Known rows, with every step that occurs:
vifi -> dodu -> litida -> kubir: [-0.07  0.28 -0.08 -0.03  0.32 -0.23  0.04 -0.06  0.07 -0.40 -0.06  0.14
 -0.16 -0.08 -0.04 -0.03 -0.12 -0.08  0.10 -0.12 -0.17  0.02]
kubir -> vifi -> dodu: [ 0.06  0.06 -0.06  0.18  0.28  0.09 -0.04 -0.23  0.04  0.02  0.12  0.12
  0.03 -0.10  0.13  0.34 -0.02  0.16  0.15 -0.04 -0.19  0.01]
vifi -> dodu -> kasop: [ 0.00  0.09 -0.06 -0.08  0.36  0.06  0.08 -0.20  0.30 -0.23 -0.27  0.08
  0.00 -0.12  0.26 -0.08 -0.24  0.36  0.16 -0.16 -0.05 -0.05]
kubir -> rinun -> sobe: [ 0.10 -0.05 -0.02  0.15  0.27 -0.02  0.10  0.53  0.02  0.47 -0.14  0.10
  0.10 -0.10  0.24 -0.34 -0.15  0.12  0.10  0.03  0.01  0.01]
kasop -> kubir -> rinun -> sobe: [ 0.12 -0.07  0.04 -0.24  0.14  0.09  0.14  0.33 -0.07  0.53 -0.20 -0.01
  0.15 -0.12  0.46 -0.42 -0.19  0.11  0.04  0.02  0.13  0.02]
vifi -> sobe -> kasop -> kubir -> rinun: [ 0.12  0.06  0.29 -0.46  0.24  0.20 -0.16  0.00  0.03  0.29 -0.40  0.15
 -0.06 -0.04  0.26 -0.24 -0.12  0.14  0.13 -0.05  0.05 -0.08]
litida -> kubir: [ 0.18  0.22 -0.05 -0.20  0.28  0.08 -0.17 -0.39  0.03  0.00 -0.09  0.07
 -0.08 -0.08  0.09 -0.06 -0.06  0.02  0.03 -0.01 -0.22 -0.03]
kasop -> kubir -> vifi -> dodu -> litida: [-0.10  0.08  0.08 -0.09  0.16 -0.10  0.04 -0.26  0.01 -0.03  0.24  0.01
 -0.06 -0.13  0.24  0.20 -0.01  0.14  0.08 -0.12  0.08  0.06]
kubir -> vifi -> sobe: [ 0.10  0.07  0.29  0.23  0.28  0.14 -0.31 -0.26  0.09  0.05  0.16  0.20
 -0.05 -0.02  0.01  0.29  0.03  0.29  0.09 -0.04 -0.10  0.00]
rinun -> sobe -> vifi -> dodu -> niniteb: [ 0.06 -0.16 -0.18  0.04  0.29 -0.15  0.24  0.15 -0.01 -0.36 -0.66  0.10
  0.01 -0.08 -0.01 -0.28  0.33  0.17  0.15  0.01 -0.10  0.06]
kubir -> vifi: [ 0.12  0.04  0.07  0.12  0.27  0.12 -0.20 -0.38  0.06  0.32  0.28  0.04
 -0.05 -0.11  0.13  0.27  0.09  0.24  0.07  0.00 -0.09  0.00]
kasop -> kubir -> vifi -> sobe -> niniteb: [ 0.09  0.11  0.30  0.04  0.19  0.22 -0.31 -0.41 -0.05  0.33  0.00  0.03
  0.02 -0.06  0.16  0.21 -0.37  0.32  0.05 -0.07  0.00  0.04]
dodu -> litida -> kubir: [ 0.00  0.27  0.04 -0.08  0.29 -0.23 -0.12 -0.20  0.08 -0.12  0.11  0.06
 -0.25 -0.09 -0.01 -0.11 -0.02  0.00  0.03 -0.08 -0.08  0.02]
sobe -> vifi: [ 0.07  0.12 -0.01 -0.16  0.24  0.18 -0.20 -0.36  0.11 -0.17 -0.39 -0.02
 -0.06 -0.12  0.07 -0.18  0.35  0.35  0.08 -0.01 -0.11  0.02]
rinun -> sobe -> litida -> kubir -> vifi: [ 0.19  0.06 -0.14  0.17  0.27 -0.14 -0.09  0.17 -0.06  0.08  0.57  0.14
  0.14 -0.13  0.12  0.13 -0.14  0.01  0.02 -0.01 -0.22  0.10]
dodu -> litida: [-0.05  0.15  0.11  0.18  0.27 -0.16 -0.12 -0.21  0.15 -0.03  0.14  0.03
 -0.22 -0.11  0.00 -0.10 -0.06  0.28  0.05 -0.06  0.01  0.04]
kasop -> kubir -> vifi -> dodu: [ 0.08  0.02  0.00 -0.20  0.15  0.21  0.00 -0.45 -0.03  0.08  0.04  0.01
  0.06 -0.12  0.35  0.26 -0.06  0.16  0.08 -0.05 -0.06  0.02]
dodu -> kasop: [ 0.07  0.08  0.06 -0.13  0.33  0.06 -0.08 -0.33  0.32  0.06 -0.09  0.01
 -0.07 -0.14  0.27 -0.16 -0.13  0.44  0.10 -0.12  0.05 -0.05]
sobe -> litida: [ 0.17  0.09 -0.04  0.35  0.27  0.02 -0.30 -0.37  0.07 -0.17  0.16  0.02
  0.02 -0.13  0.02 -0.05 -0.31  0.44  0.03 -0.01 -0.16  0.10]
litida -> kubir -> rinun -> sobe: [ 0.16  0.07 -0.10 -0.11  0.28 -0.06  0.10  0.55 -0.05  0.38 -0.15  0.14
  0.08 -0.08  0.23 -0.35 -0.10 -0.17  0.09  0.01 -0.08 -0.01]
rinun -> sobe -> vifi: [ 0.05  0.04 -0.09 -0.14  0.23  0.11  0.04  0.12  0.06 -0.08 -0.30  0.04
  0.04 -0.13  0.17 -0.30  0.26  0.26  0.05  0.02 -0.11  0.03]
rinun -> sobe: [ 0.11  0.02 -0.06  0.11  0.26  0.05  0.07  0.07  0.05  0.18  0.02  0.11
  0.03 -0.11  0.18 -0.17 -0.19  0.21  0.04  0.03 -0.13  0.01]
kubir -> rinun -> sobe -> vifi -> dodu: [-0.02  0.00 -0.18 -0.01  0.26  0.04  0.23  0.72  0.01 -0.07 -0.61  0.11
  0.21 -0.10  0.21 -0.40  0.21  0.10  0.19 -0.03 -0.07  0.04]
vifi -> sobe -> litida -> kubir -> rinun: [ 0.19  0.18  0.14  0.24  0.32 -0.06 -0.37  0.23 -0.01 -0.23 -0.14  0.21
  0.07 -0.02 -0.05 -0.20 -0.30  0.13  0.09 -0.07 -0.14  0.08]
vifi -> dodu: [ 0.07  0.11 -0.10  0.11  0.29  0.11 -0.01 -0.28  0.07 -0.21 -0.24  0.11
 -0.01 -0.08  0.10  0.03 -0.21  0.22  0.12 -0.03 -0.22  0.00]

Rows:
[ 0.07 -0.05 -0.01 -0.46  0.11  0.14  0.12  0.37 -0.04  0.29 -0.51 -0.07
  0.18 -0.13  0.44 -0.55  0.27  0.17  0.07  0.01  0.15  0.05] | kasop -> kubir -> rinun -> sobe -> vifi
[ 0.21  0.15 -0.07  0.14  0.30 -0.09 -0.25  0.12 -0.03  0.03  0.00  0.05
  0.10 -0.11  0.08 -0.23 -0.22  0.08  0.07 -0.03 -0.12  0.09] | sobe -> litida -> kubir -> rinun
[ 0.07  0.05 -0.05 -0.50  0.22  0.22  0.05 -0.41  0.00  0.20  0.04  0.08
 -0.01 -0.14  0.34  0.29  0.00  0.04  0.14 -0.06 -0.12 -0.06] | sobe -> kasop -> kubir -> vifi -> dodu
[ 0.14 -0.10 -0.05  0.24  0.33 -0.11  0.03 -0.40  0.01 -0.21 -0.42  0.10
 -0.10 -0.06 -0.08 -0.03 -0.06  0.22  0.14  0.00 -0.12  0.02] | vifi -> dodu -> niniteb
[-0.01 -0.08 -0.05 -0.36  0.22  0.02  0.39  0.54  0.15  0.22 -0.41  0.04
  0.22 -0.14  0.62 -0.46 -0.33  0.18  0.15 -0.15  0.21 -0.02] | vifi -> dodu -> kasop -> kubir -> rinun -> sobe
[-0.13  0.25 -0.10 -0.20  0.30 -0.24  0.04  0.43  0.05 -0.36 -0.51  0.07
 -0.04 -0.09  0.00 -0.33  0.38 -0.11  0.19 -0.13 -0.03  0.04] | sobe -> vifi -> dodu -> litida -> kubir -> rinun
[-0.01  0.05 -0.22 -0.07  0.25  0.08  0.20  0.25  0.06 -0.37 -0.48  0.12
  0.12 -0.11  0.15 -0.23  0.18  0.17  0.12 -0.02 -0.20  0.04] | rinun -> sobe -> vifi -> dodu
[ 0.17  0.15 -0.01 -0.14  0.27  0.06 -0.19 -0.36  0.00  0.24  0.27  0.08
 -0.09 -0.09  0.12  0.25  0.14 -0.04  0.06 -0.02 -0.16 -0.02] | litida -> kubir -> vifi
[ 0.16  0.01 -0.12  0.37  0.27 -0.07 -0.05  0.11  0.04 -0.07  0.25  0.10
  0.12 -0.14  0.12 -0.17 -0.39  0.36  0.01  0.02 -0.17  0.12] | rinun -> sobe -> litida
[-0.01  0.03 -0.01 -0.01  0.35  0.05  0.05 -0.14  0.27  0.01  0.08  0.09
  0.04 -0.13  0.28  0.22 -0.04  0.30  0.18 -0.17  0.00 -0.05] | kubir -> vifi -> dodu -> kasop
[ 0.03  0.09  0.34 -0.15  0.25  0.15 -0.23 -0.33  0.18  0.31 -0.02  0.00
  0.05 -0.11  0.32  0.09 -0.38  0.47  0.08 -0.20  0.19 -0.01] | dodu -> kasop -> kubir -> vifi -> sobe -> niniteb
[ 0.13 -0.06 -0.01 -0.53  0.18  0.15  0.12 -0.06 -0.01  0.58  0.30  0.08
  0.01 -0.15  0.44  0.09  0.04  0.03  0.06  0.01 -0.02 -0.05] | rinun -> sobe -> kasop -> kubir -> vifi
[-0.12  0.10  0.03  0.30  0.29 -0.19  0.00 -0.06  0.10 -0.09  0.32  0.11
 -0.11 -0.11  0.00  0.28  0.04  0.15  0.14 -0.11 -0.05  0.05] | kubir -> vifi -> dodu -> litida
[ 0.11 -0.03 -0.07 -0.14  0.33 -0.01  0.15  0.58  0.07  0.57 -0.13  0.17
  0.01 -0.12  0.25 -0.32 -0.08  0.00  0.15  0.03 -0.05 -0.07] | kubir -> rinun -> sobe -> kasop
[ 0.09  0.08 -0.09  0.30  0.29  0.01  0.02  0.12  0.00  0.40 -0.07  0.04
  0.06 -0.14  0.11 -0.18 -0.53  0.25  0.05  0.02 -0.15  0.04] | rinun -> sobe -> niniteb
[ 0.10  0.16 -0.13 -0.08  0.29  0.06 -0.04 -0.23 -0.02 -0.06  0.09  0.16
  0.02 -0.08  0.11  0.33  0.04 -0.11  0.12 -0.06 -0.28 -0.01] | litida -> kubir -> vifi -> dodu
[ 0.22  0.21 -0.11  0.07  0.29 -0.03 -0.29 -0.34  0.00 -0.26  0.14  0.06
  0.00 -0.11  0.01 -0.07 -0.27  0.17  0.01 -0.03 -0.26  0.08] | sobe -> litida -> kubir
[ 0.13  0.11  0.25 -0.52  0.23  0.28 -0.21 -0.46  0.07 -0.02 -0.26  0.16
 -0.16 -0.05  0.20 -0.07 -0.16  0.22  0.06 -0.05 -0.09 -0.07] | vifi -> sobe -> kasop -> kubir
[ 0.08 -0.08 -0.10  0.01  0.29 -0.06  0.01 -0.33  0.03 -0.46 -0.74  0.04
 -0.08 -0.07 -0.10 -0.17  0.41  0.26  0.16 -0.01 -0.10  0.04] | sobe -> vifi -> dodu -> niniteb
[ 0.16 -0.08 -0.03  0.06  0.15 -0.03  0.02  0.37 -0.10  0.26  0.03 -0.02
  0.24 -0.14  0.39 -0.42 -0.41  0.26  0.02  0.01  0.08  0.13] | kasop -> kubir -> rinun -> sobe -> litida
[ 0.15  0.19  0.17 -0.34  0.36  0.10 -0.27 -0.19  0.07  0.07  0.14  0.31
 -0.16 -0.02  0.00  0.31  0.14 -0.11  0.12 -0.07 -0.25 -0.10] | litida -> kubir -> vifi -> sobe -> kasop
[ 0.16  0.08 -0.14 -0.42  0.35 -0.05  0.14  0.59  0.01  0.50 -0.15  0.21
 -0.01 -0.10  0.23 -0.32 -0.03 -0.28  0.14  0.01 -0.14 -0.09] | litida -> kubir -> rinun -> sobe -> kasop
[ 0.14  0.17  0.21 -0.04  0.29  0.09 -0.31 -0.24  0.03 -0.04  0.13  0.24
 -0.09 -0.01  0.00  0.27  0.07  0.00  0.07 -0.06 -0.20 -0.02] | litida -> kubir -> vifi -> sobe
[-0.01  0.20  0.08 -0.03  0.29 -0.23 -0.15 -0.16  0.06  0.11  0.47  0.08
 -0.20 -0.11  0.01  0.20  0.19 -0.05  0.06 -0.08 -0.04  0.02] | dodu -> litida -> kubir -> vifi
[ 0.15 -0.05 -0.08  0.44  0.28 -0.12 -0.02  0.58  0.00  0.21  0.09  0.09
  0.21 -0.12  0.16 -0.34 -0.36  0.26  0.08  0.01 -0.03  0.12] | kubir -> rinun -> sobe -> litida
[-0.04  0.23  0.30  0.08  0.31 -0.21 -0.27 -0.05  0.08 -0.15  0.33  0.23
 -0.20 -0.02 -0.11  0.22  0.13  0.00  0.07 -0.13 -0.06  0.02] | dodu -> litida -> kubir -> vifi -> sobe
[ 0.13  0.01  0.12 -0.26  0.12  0.22 -0.15 -0.59 -0.02  0.38  0.22 -0.06
 -0.01 -0.13  0.35  0.19  0.06  0.24  0.02 -0.01  0.05  0.02] | kasop -> kubir -> vifi
[ 0.11  0.04  0.33 -0.17  0.16  0.25 -0.27 -0.47  0.00  0.11  0.07  0.10
 -0.02 -0.04  0.24  0.21 -0.02  0.28  0.03 -0.06  0.01  0.01] | kasop -> kubir -> vifi -> sobe
[ 0.00 -0.04 -0.13 -0.38  0.13  0.12  0.28  0.51 -0.06 -0.01 -0.69  0.01
  0.24 -0.11  0.43 -0.47  0.16  0.09  0.14 -0.04  0.05  0.05] | kasop -> kubir -> rinun -> sobe -> vifi -> dodu
[-0.20  0.04 -0.09  0.10  0.28 -0.28  0.28  0.90  0.08 -0.19 -0.42  0.10
  0.07 -0.12  0.10 -0.45  0.24  0.08  0.19 -0.09  0.07  0.08] | kubir -> rinun -> sobe -> vifi -> dodu -> litida
[ 0.07  0.00  0.15 -0.45  0.19  0.16 -0.07 -0.50  0.22  0.37  0.18 -0.08
 -0.01 -0.16  0.52  0.07  0.02  0.38  0.06 -0.14  0.21 -0.03] | dodu -> kasop -> kubir -> vifi
[ 0.13  0.08 -0.26  0.23  0.29 -0.14  0.06  0.30 -0.07 -0.21  0.39  0.21
  0.21 -0.11  0.12  0.21 -0.25 -0.06  0.08 -0.05 -0.31  0.10] | rinun -> sobe -> litida -> kubir -> vifi -> dodu
[ 0.22 -0.05 -0.15  0.30  0.35 -0.28 -0.13 -0.29 -0.10 -0.32  0.12  0.14
  0.01 -0.08 -0.14  0.27  0.00  0.03  0.12 -0.04 -0.21  0.11] | sobe -> litida -> kubir -> vifi -> dodu -> niniteb
[-0.04  0.20 -0.05  0.20  0.33 -0.41  0.10  0.79 -0.04  0.49 -0.03  0.06
 -0.01 -0.12  0.05 -0.41 -0.40 -0.13  0.10 -0.06  0.04  0.06] | dodu -> litida -> kubir -> rinun -> sobe -> niniteb
